Each row comes from the steps of one path. Every step used is in the known rows, and no mark comes twice. Write the path behind each row, first mark first.
Known rows:
tige, fivot, fufida, mepe: [ 1.01 -3.14 -0.20 -0.46 -0.08  2.21  1.38 -0.27 -0.38 -0.39  2.67  0.81
 -1.59  1.12  0.06  2.17 -1.76 -0.32  0.18 -0.49 -0.82  2.05 -3.07 -1.28
  0.67 -0.41  0.80 -0.91  1.62]
tige, fivot, kazu, mepe, fufida, naso: [ 0.50  1.64 -0.12  1.87  0.81  2.54 -1.71 -0.03  0.32 -1.67  3.27 -0.10
 -0.17 -0.47  0.78 -0.42 -0.76  0.02 -0.32 -4.00  0.19  0.38  0.38 -0.86
  0.20 -0.75 -0.05 -1.66 -2.06]
fivot, kazu: [ 2.26 -0.70  0.07 -0.26  0.48 -2.00  0.88 -1.34 -2.13  0.87 -0.86 -0.30
 -0.70 -1.67 -1.30  0.01 -0.76 -1.54 -0.02 -2.61 -0.57 -0.14  0.50  0.18
  0.37  0.07 -0.60  0.38 -1.07]
kazu, naso: [-2.47 -0.51 -0.73 -0.46 -2.65 -0.55 -2.41  0.70 -0.56  1.68 -3.43 -0.75
  0.37  3.03  1.67 -0.09 -0.95  0.00  0.37  2.67 -0.34  0.42 -0.23 -0.88
 -0.26  0.54  0.50  0.46 -2.50]
zazap, mepe: [-2.58 -1.21  0.32 -0.32 -1.93 -1.60 -1.19  0.29  0.35  2.42 -2.00 -0.17
 -1.70 -0.11 -0.92  0.10  1.17 -1.49 -0.29 -0.90  0.41 -0.59  0.00  0.57
  0.35 -0.50 -0.11  0.25  1.82]
naso, zazap, mepe, fufida, zopigas: [-1.08  2.67  0.68  0.53 -2.81  0.92  2.14  1.35 -0.07  0.15 -1.08  0.30
 -1.22 -0.87 -1.46  0.84  0.34  1.43 -0.28 -3.16  0.96  1.00 -0.20 -0.83
  0.27  0.81  1.68  0.65  1.38]
kazu, mepe, fufida: [-1.11  0.72 -0.18 -0.12 -2.29  1.42  0.38  2.30  0.15  0.38  0.13 -0.76
  0.54  0.36 -1.01 -2.45 -0.21 -0.24 -0.79 -0.25  1.12  0.93  0.36  0.83
  1.82  0.81  0.31  0.97 -0.98]
fivot, kazu, mepe: [ 1.87 -0.73 -0.01 -0.10 -0.36 -1.55 -1.12  0.47 -0.59 -0.12 -0.67 -1.23
 -0.86 -1.37 -1.74 -1.24 -0.74 -0.79  0.09 -1.62  0.63 -0.86 -0.66  1.36
  1.25 -0.83 -0.96 -0.14 -1.83]
fivot, kazu, naso: [ 0.07  0.15 -0.34  0.04 -0.63 -2.14 -1.09 -0.72 -1.40  1.77 -2.72 -0.45
  0.38  1.01  0.52 -0.17 -1.36 -0.20 -0.01  1.47 -0.37 -0.16  0.22 -0.32
 -0.20 -0.30 -0.22  0.36 -3.62]
fufida, naso, zazap, mepe, tige: [-0.94 -0.73  0.57  0.33  1.30 -2.81 -1.13  0.80  0.14 -0.01  0.58  0.42
  0.06 -1.94  0.06  0.21  1.73 -0.08  0.42 -1.78  0.47  0.11  0.93  0.04
  0.03 -0.28  0.15 -0.26  0.88]
naso, zazap: [-0.08 -1.04 -0.78 -1.59 -1.71 -0.88 -1.86  0.11  0.65 -1.88 -1.43 -0.60
  0.53 -0.03 -1.10  0.23 -0.80  0.80  1.26  0.38 -0.82  1.60 -0.61 -0.35
 -0.17  1.51  0.26  0.61 -1.00]
tige, mepe, fufida, zopigas: [-1.12  1.71  0.07  0.18 -2.02  2.82  1.43 -0.86 -1.48 -0.86 -0.51  0.46
 -0.66  0.61  0.53  1.47 -0.18  0.90  0.09 -1.52  0.79  2.80  0.02 -1.29
 -0.10  1.56  1.38  0.67  1.52]
naso, zazap, mepe: [-1.87 -0.81 -0.02 -0.84 -1.83 -2.10 -1.93  0.16  1.68  0.14 -1.94 -0.10
 -0.75 -1.00 -1.82  0.12  0.70  0.18  0.38  0.20  0.18  0.23 -0.43  0.74
 -0.04 -0.15 -0.11  0.35  0.68]
fivot, fufida: [ 0.93 -1.68 -0.57 -0.79 -0.55 -1.05  3.37 -0.57 -0.62  2.21 -1.72  0.03
 -0.76  0.95  0.28 -1.11 -1.11 -1.08 -0.27  0.85 -0.42  2.42 -0.26  0.54
  2.45  0.44  0.50  0.83  0.42]
kazu, naso, zazap, mepe: [-2.89 -0.13 -0.22 -0.60 -2.31 -2.42 -2.86  0.44  2.01  0.70 -2.99 -0.14
 -0.09  0.31 -0.82  0.01  0.31  0.95  0.31  2.54  0.28  0.00 -0.53  0.61
 -0.35 -0.45  0.03  0.37 -1.13]
fufida, naso, zazap, mepe, tige, fivot, kazu: [ 3.28 -0.30  0.58  0.32  4.04 -2.03 -3.32 -3.28 -0.74 -1.10  3.39  0.85
  0.10 -2.91 -0.64  1.59 -0.41  0.31  0.42 -3.30 -0.40 -0.64  0.46 -0.08
 -1.02 -1.43 -1.06 -1.70 -0.68]
fivot, zazap, mepe, fufida: [-0.66  0.86  0.81  0.11 -1.38 -1.55  4.95  1.24  1.03  2.44  1.20  0.24
 -0.49 -0.46 -1.09 -2.68  0.67 -0.59 -1.93  0.43  0.69 -0.17  0.69  1.16
  1.37 -0.38  0.84  1.83  1.70]
tige, fivot: [ 0.50 -2.11 -0.47 -1.69 -0.40  1.65 -6.00 -2.47 -0.78 -0.21  1.43 -0.21
 -0.26  1.88  0.66  1.79 -1.31 -0.30  0.89 -0.40 -1.01  0.33 -0.80 -0.96
 -1.03  0.47 -0.28 -1.14  0.79]
zazap, mepe, tige: [-1.19 -1.68  0.88 -0.35  0.58 -3.16 -0.34  0.72 -1.31  2.57 -0.29  0.27
 -0.38 -1.25 -0.20 -0.24  1.93 -1.46 -0.22 -1.09  0.81 -0.49  1.24  0.62
  0.71 -0.13  0.03  0.51  2.19]
zazap, mepe, bamag: [-0.86 -0.78  0.32 -0.20 -2.78 -0.25  0.19  0.15 -1.54  1.27 -1.24 -0.17
 -0.83  0.51 -1.98 -0.30  0.83 -2.10 -0.84  0.37  0.38  0.24 -1.03  2.43
  0.06  1.87 -0.58 -0.19  2.95]
zazap, mepe, tige, fivot, kazu, naso: [ 0.63 -0.27  0.28 -0.06  1.74 -2.61 -3.82 -2.31 -1.21  2.07 -0.10  0.43
  0.69  0.29  0.56  0.65 -0.73  0.31 -0.17  1.61  0.12 -1.23  0.30  0.20
 -0.90 -1.46 -0.82 -0.68 -2.25]
tige, naso: [-0.02 -1.53  0.06 -0.16 -1.87  1.40 -1.99  0.48 -1.12 -0.40 -1.92 -0.30
  0.31  0.07  1.58 -0.32  0.42  0.20  0.58  0.65  0.72 -2.54  1.49 -1.94
 -1.36  0.68  0.11  0.34  0.55]
bamag, mepe: [-0.37 -0.80 -0.48 -0.15 -2.85  0.40  2.26 -1.84  0.86  0.39 -2.02 -0.34
 -0.92  0.22  0.38  0.42  0.74 -1.20  0.76  1.36 -0.61  3.82 -0.65  1.10
  0.82  0.49 -0.77 -0.37  0.84]
kazu, mepe: [-0.67 -1.39 -0.40 -0.68 -2.40 -0.13 -2.56  1.88  0.23 -0.12 -1.33 -1.54
 -0.86  0.74 -0.57 -1.23 -0.29 -0.60  0.47 -0.19  0.69 -0.22 -1.09  0.74
  1.25  0.07 -0.22 -0.05 -0.69]
fufida, naso, zazap, mepe, tige, fivot: [ 0.40 -1.31  0.29 -0.49  2.23 -0.36 -5.97 -2.20  0.29 -1.10  3.37  0.72
  0.27 -0.50  0.84  1.92  0.28  0.67  0.83 -1.44 -0.29 -0.25  0.01 -0.75
 -1.30 -0.74 -0.32 -1.92  1.15]
zazap, naso: [-1.35  0.93 -0.64  0.66  1.97  1.51 -2.23  1.72 -0.95  2.87 -2.98 -0.64
 -0.13  1.28  0.57  0.87  0.85 -1.41 -0.27 -1.12 -0.97 -1.86  0.99 -0.18
 -0.89 -1.20 -0.22  0.00  0.29]
kazu, naso, zazap, mepe, bamag: [-1.19  0.16 -0.13 -0.43 -2.96 -0.91 -1.15  0.22 -0.21 -0.16 -2.07 -0.14
  0.50  0.84 -1.89 -0.35  0.10 -0.11 -0.40  3.06  0.32  0.74 -1.42  2.48
 -0.55  1.83 -0.48 -0.14  0.58]
kazu, mepe, zazap, naso: [-1.53  2.63  0.27  1.10  2.44  1.51  1.35  2.63  0.55  1.54 -0.59 -1.00
 -0.20  1.11  0.50 -1.19  1.27 -1.22 -0.88 -0.30  0.52 -4.74  1.04  0.50
  0.54 -1.56 -0.80  0.30 -0.94]

Which path is each row?
[ 2.98 -0.68  0.23 -0.43  1.10 -1.64 -1.86  0.32 -0.21 -3.11 -0.09 -0.20
  1.96 -3.07 -0.60 -1.06  0.05  2.22  1.02  1.05  1.12 -1.94  1.15 -0.04
 -0.77  0.03 -0.60  0.32 -1.71]  fivot, kazu, mepe, tige, naso, zazap
[-0.61  1.21  0.50  1.67  0.32  1.10  0.79  0.06  1.57 -0.07  3.63  0.50
 -1.02  0.19  1.40 -0.51  0.24 -0.12 -0.93 -2.44 -0.10 -0.04  0.41 -1.06
 -0.12 -1.14  0.75 -0.90  0.87]  tige, fivot, zazap, mepe, fufida, naso
[-0.78  1.48 -0.70  0.65 -1.13  1.38 -1.22  1.64  2.02 -3.44  0.90 -0.50
  0.73 -0.51 -0.18 -0.89 -0.52  1.54  0.68 -1.51  0.00  1.76 -0.14 -0.66
  0.25  0.68  0.58 -0.31 -2.54]  kazu, mepe, fufida, naso, zazap
[ 1.92 -0.15 -0.49 -1.12  1.39 -2.49 -3.71 -2.00 -0.21 -1.49  0.14  0.07
  2.19 -0.35 -0.21  0.68 -1.74  2.20  1.01  2.27 -0.61  0.43 -0.14 -0.13
 -1.07  0.08 -0.43 -0.19 -3.65]  mepe, tige, fivot, kazu, naso, zazap
[-1.66  2.53  0.27  0.89  2.69  1.47  2.31  1.61 -0.28  2.21 -0.82 -0.44
 -0.06  1.34  0.88 -0.28  1.37 -1.65 -0.90 -0.73 -0.18 -4.17  1.64 -0.38
 -0.05 -0.94 -0.47  0.63 -0.31]  mepe, zazap, naso
[-1.29  3.08  0.21  1.38  2.16  1.87  4.69  0.28  0.94  1.90 -1.04 -0.24
 -0.27  0.75  1.11 -0.12  1.95 -1.65 -0.71  0.71 -0.29 -2.21  1.30  0.70
  0.16 -1.33 -1.13  0.08 -0.05]  bamag, mepe, zazap, naso
[ 1.28  0.87 -0.06  0.65  2.90 -0.66  2.28  2.02  0.05  2.86 -1.03 -0.78
 -0.49  1.18  0.77 -0.71  0.37 -0.91 -0.95  0.25 -1.30 -3.00  0.37  0.48
 -0.55 -2.16  0.24  0.73  1.16]  fivot, zazap, naso
[ 1.26 -1.19  0.01 -0.91  0.06 -0.73 -2.15  0.41 -0.27 -2.55 -0.65  0.03
  2.08 -1.69  0.44 -0.31  0.35  1.99  1.27  1.50  0.56 -1.16  1.35 -1.20
 -1.21  1.14  0.12  0.61 -0.48]  mepe, tige, naso, zazap
[ 2.20 -1.89 -0.06 -1.40  2.44 -1.81 -0.49 -2.75  0.27  0.99  1.81  1.08
  0.38 -0.22 -0.08  0.00 -0.94  0.72 -0.02  1.66 -0.05  1.68 -0.43  1.17
  1.43 -0.73 -0.19 -0.37  1.23]  naso, zazap, mepe, tige, fivot, fufida
[-2.24  2.09 -0.09  0.61  3.63  2.12  1.25 -0.70  0.07  0.75 -0.37  0.09
  0.43  1.45  1.65  0.38  1.38 -1.25 -0.62  1.53  0.02 -2.68  1.53 -0.01
 -0.76 -0.95 -1.06  0.49 -0.10]  tige, mepe, zazap, naso
[-0.02 -0.41  0.28 -0.22 -2.48  0.14 -0.79  0.02 -0.52 -1.18 -1.29  0.08
  0.52 -0.63 -1.96 -0.47  0.77 -0.01 -0.31  1.95  0.87 -0.76 -0.58  1.93
 -1.05  1.92 -0.69 -0.19  2.08]  tige, naso, zazap, mepe, bamag
[-0.50 -1.71 -0.70 -1.13 -1.62  1.68 -0.99 -2.70 -2.22 -1.77 -0.41  0.07
  0.63  1.55 -0.16  0.57 -0.20 -1.39  0.06  3.10 -0.01  3.01 -1.28  1.89
 -0.82  3.08 -1.01 -0.20  2.09]  tige, mepe, bamag
[-1.24 -0.17 -1.04 -1.26 -2.24 -1.29 -2.99  0.23  1.01 -1.31 -2.87 -0.67
  1.39  1.54  0.20  0.09 -1.40  1.83  1.24  3.32 -0.65  1.28 -0.69 -0.52
 -0.55  1.13  0.41  0.60 -3.32]  kazu, naso, zazap
[ 2.14  0.53 -0.11  0.08  3.92  0.44 -0.78  0.17  0.23  2.21  0.94 -0.48
 -0.26  1.71  1.10  0.33 -0.26 -0.25 -0.68  0.49 -1.59 -3.19 -0.08  0.15
 -1.37 -2.59 -0.14 -0.31  1.39]  tige, fivot, zazap, naso
[-0.90  1.34 -0.66  0.49 -1.00  1.25 -0.58  0.90  1.38 -3.00  0.73 -0.08
  0.83 -0.37  0.21 -0.15 -0.49  1.18  0.71 -1.87 -0.60  2.06  0.37 -1.43
 -0.22  1.32  0.85 -0.05 -2.11]  mepe, fufida, naso, zazap
[-0.51  1.75 -0.75  0.85 -1.38  1.57  1.32 -0.16  2.34 -3.18  0.49  0.08
  0.71 -0.79  0.36 -0.06 -0.02  1.23  0.82 -0.75 -0.66  3.74  0.02 -0.45
  0.09  0.94  0.32 -0.45 -1.83]  bamag, mepe, fufida, naso, zazap
[-2.25 -0.07 -0.64 -0.78 -0.88  2.16  0.24 -1.82 -0.37 -0.52  0.54  0.57
  1.30  0.73  0.53 -0.57 -0.02 -0.33 -0.43  2.07  0.51  3.36  1.01  0.21
  0.23  1.55  0.07  1.28  0.16]  tige, mepe, fufida
[ 1.46  0.13 -0.82 -1.17  0.10 -1.48 -4.18 -2.18  0.51 -1.80 -0.78 -0.20
  1.53  0.40 -0.51  0.86 -2.28  2.16  1.06  2.39 -0.93  0.55 -0.82 -0.25
 -1.22  0.07 -0.42 -0.30 -4.01]  tige, fivot, kazu, naso, zazap
[-1.45 -0.47  1.09  0.17 -1.24  1.43  6.31  1.81 -0.08 -1.16  2.83  0.04
 -1.52  0.64  0.08  0.27  0.33 -1.46 -0.20 -1.35  0.37 -1.88 -1.15 -1.93
  0.93  1.15  0.50  0.68  0.36]  fufida, mepe, zazap
[-1.41 -0.68  0.25 -0.36 -1.64 -1.12 -2.46  0.18  1.72 -0.69 -2.08  0.13
 -0.13 -1.67 -0.89 -0.13  1.15  1.06  0.39  1.23  0.98 -1.80  0.59 -0.05
 -1.19 -0.41 -0.21  0.24  0.85]  tige, naso, zazap, mepe
[-1.04  1.27 -0.28  0.22 -2.66  1.83  4.38 -0.63  0.60  0.81 -0.38  0.19
  0.46  0.00 -0.24 -1.14  0.58 -0.71 -0.55  0.92  0.12  4.10  0.58  1.16
  1.46  1.15 -0.10  0.72  0.20]  bamag, mepe, fufida
[-0.61  2.78  0.93  0.98 -2.84  1.68  1.63  1.43 -0.08 -0.54 -1.17  0.50
 -0.68 -1.27 -0.68  0.60  0.63  2.19 -0.20 -2.37  1.59 -0.57  0.57 -1.52
 -0.48  0.59  1.59  0.69  1.48]  tige, naso, zazap, mepe, fufida, zopigas
[-1.07  1.79  0.43  1.52  3.31  2.28  5.93  2.33  0.07  1.89  0.66  0.30
 -0.88  0.93  0.68  0.35  0.84 -1.47 -1.24 -0.68 -0.23 -2.96  0.01 -0.71
  0.66 -1.59  0.11  0.40  0.31]  fivot, fufida, mepe, zazap, naso
[ 4.39 -1.83  0.70 -1.05  1.55 -2.17  2.98 -2.42  0.46  0.08  4.03  0.04
 -0.20  0.27  1.18 -0.53 -0.45  0.20  0.05  2.33 -0.90  0.65 -1.10  0.84
  0.22 -0.90 -0.18 -0.24  2.50]  bamag, mepe, tige, fivot, zazap
[ 0.14  3.08  0.50  1.41  3.80  0.51  2.30  1.72  0.03  1.65 -0.21 -0.82
 -0.19 -0.13 -0.24 -1.14  1.03 -1.36 -1.17 -1.15  0.52 -5.05  1.31  0.91
  0.55 -2.14 -1.27  0.22 -1.70]  fivot, kazu, mepe, zazap, naso
[-1.33  1.60  0.57  2.07 -0.45  0.21  3.30  1.56  1.43  0.54  2.00  0.25
 -1.22 -0.24  1.16 -1.43  0.80 -0.64 -1.14 -2.72  0.13  0.20  0.77 -0.81
  0.50 -0.83  1.05 -0.07  0.57]  fivot, zazap, mepe, fufida, naso
[ 1.22 -1.09 -0.27  0.90  2.51  0.85 -0.60 -1.58 -0.37 -0.20  2.57  0.69
 -0.60  0.77  2.88  0.73 -0.85 -0.37  0.36 -2.21 -0.76  1.76  0.03 -1.40
  0.69 -0.58  0.43 -1.79  0.21]  mepe, tige, fivot, fufida, naso
[ 0.99 -1.74  0.13 -0.41 -0.14  0.19 -1.09  1.40 -0.26 -3.42  0.60  0.32
  1.50 -1.91  0.16  0.69  0.27  2.09  1.31  0.86  0.45 -1.04  0.20 -1.84
 -1.47  0.90  0.47  0.34  0.04]  fufida, mepe, tige, naso, zazap
[-0.80  0.24  0.04  0.44 -1.95  0.02 -0.46  0.23 -0.08 -1.39 -0.40 -0.01
 -0.41 -0.18 -1.72  0.06  0.58 -0.71 -0.21 -0.36  0.09  0.81 -1.29  1.77
 -0.59  1.83 -0.40 -0.97  1.63]  fufida, naso, zazap, mepe, bamag
[ 0.94 -3.02  0.50 -0.01  1.32 -1.00  4.21  1.72 -2.05  0.98  1.86  0.79
 -0.50 -0.65  0.27  0.65  0.13 -1.05 -0.07 -0.93  0.05  1.78 -0.89 -0.58
  1.65  0.23  0.95  0.43  1.80]  fivot, fufida, mepe, tige
[-0.25  1.45  0.37  1.14  4.11  3.20  3.54  0.97  0.19  1.33  2.29  0.55
 -0.66  1.50  0.93  1.11  0.21 -0.91 -1.03 -0.46 -0.51 -3.17 -0.31 -0.87
 -0.03 -1.92 -0.24 -0.43  0.55]  tige, fivot, fufida, mepe, zazap, naso
[ 1.84 -1.79  0.09 -0.36  0.73 -0.18  1.29  0.97 -0.03 -2.71  0.58  0.68
  1.45 -1.90  0.26  0.00 -0.15  2.15  0.93  1.70  0.58 -0.09  0.08 -1.24
 -0.45  0.50  0.58  0.50  0.00]  fivot, fufida, mepe, tige, naso, zazap
[ 3.35 -1.15  0.01 -0.82  1.65 -0.61 -3.17 -3.60 -1.86 -0.03  1.67  0.10
 -0.39 -0.86 -0.90  1.38 -1.61 -0.76  0.32 -2.28 -0.96 -0.49 -0.16 -0.17
 -0.68 -0.47 -1.08 -0.94 -0.70]  tige, fivot, kazu
[ 1.25  0.34  0.16  0.12 -1.85  0.24  4.03  0.22 -1.63  1.32 -2.17  0.06
 -2.34  0.74  0.43  1.04 -1.02  0.30  0.21 -2.50  0.03  2.14 -1.11 -1.08
  1.73  0.58  1.66  0.31  1.65]  fivot, fufida, zopigas
[ 1.37 -1.14 -0.03 -0.75 -0.17 -0.69 -2.88  1.19  0.30 -3.13 -0.44 -0.41
  1.96 -1.83  0.08 -1.05  0.34  2.36  1.27  1.83  1.16 -1.64  0.93 -0.47
 -0.77  0.59 -0.12  0.35 -0.95]  kazu, mepe, tige, naso, zazap
[-3.02  1.56  0.17  2.06 -0.98  1.54  0.40  1.29  0.84  0.52  0.86  0.35
 -0.96 -0.13  1.03 -0.39  1.06 -0.98 -0.76 -3.68  0.31  0.74  1.18 -1.17
  0.28 -0.26  0.78 -0.50  0.05]  zazap, mepe, fufida, naso
[ 2.24  0.26 -0.52 -0.75  0.99 -2.08 -2.06 -3.05  0.78 -1.71 -0.15  0.28
  2.04 -0.74 -0.05  0.85 -1.32  2.24  1.17  3.35 -0.60  1.95 -0.52  0.78
 -0.82 -0.25 -0.97 -0.68 -3.47]  bamag, mepe, tige, fivot, kazu, naso, zazap
[ 0.10  0.09 -0.06  0.49 -1.34 -0.27  1.85 -0.31  0.17 -0.69 -0.43  0.37
 -0.42 -0.26 -1.56 -0.53  0.12 -0.56 -0.61  0.44  0.12  1.79 -1.42  2.42
  0.50  1.39 -0.36 -0.72  1.68]  fivot, fufida, naso, zazap, mepe, bamag
[-2.13  1.21  0.11 -0.30 -1.91 -0.30  0.86  0.88  1.31  0.65 -0.29  0.38
  0.56 -1.01 -1.98 -1.38  0.63  0.36 -0.92  0.07  0.70  1.18  0.86  0.90
  0.84  0.69  0.41  1.35  0.09]  naso, zazap, mepe, fufida
[ 2.46 -0.30  0.44  0.63  5.17  0.51  0.61  1.40 -0.40  1.57  2.97  0.10
 -0.24  0.86  1.07  1.21  0.13 -0.20 -0.70 -0.17 -1.32 -3.04 -0.63 -0.30
 -1.47 -2.90  0.26 -0.50  2.24]  fufida, mepe, tige, fivot, zazap, naso
[ 2.03 -2.14 -0.63 -1.43  0.78  0.32 -0.51 -2.87 -0.38  1.26  0.75  0.45
 -0.43  1.76  0.77  0.20 -1.97 -0.26  0.02  1.18 -0.82  2.08 -0.86  0.19
  1.35 -0.17  0.04 -0.47  0.75]  tige, fivot, fufida
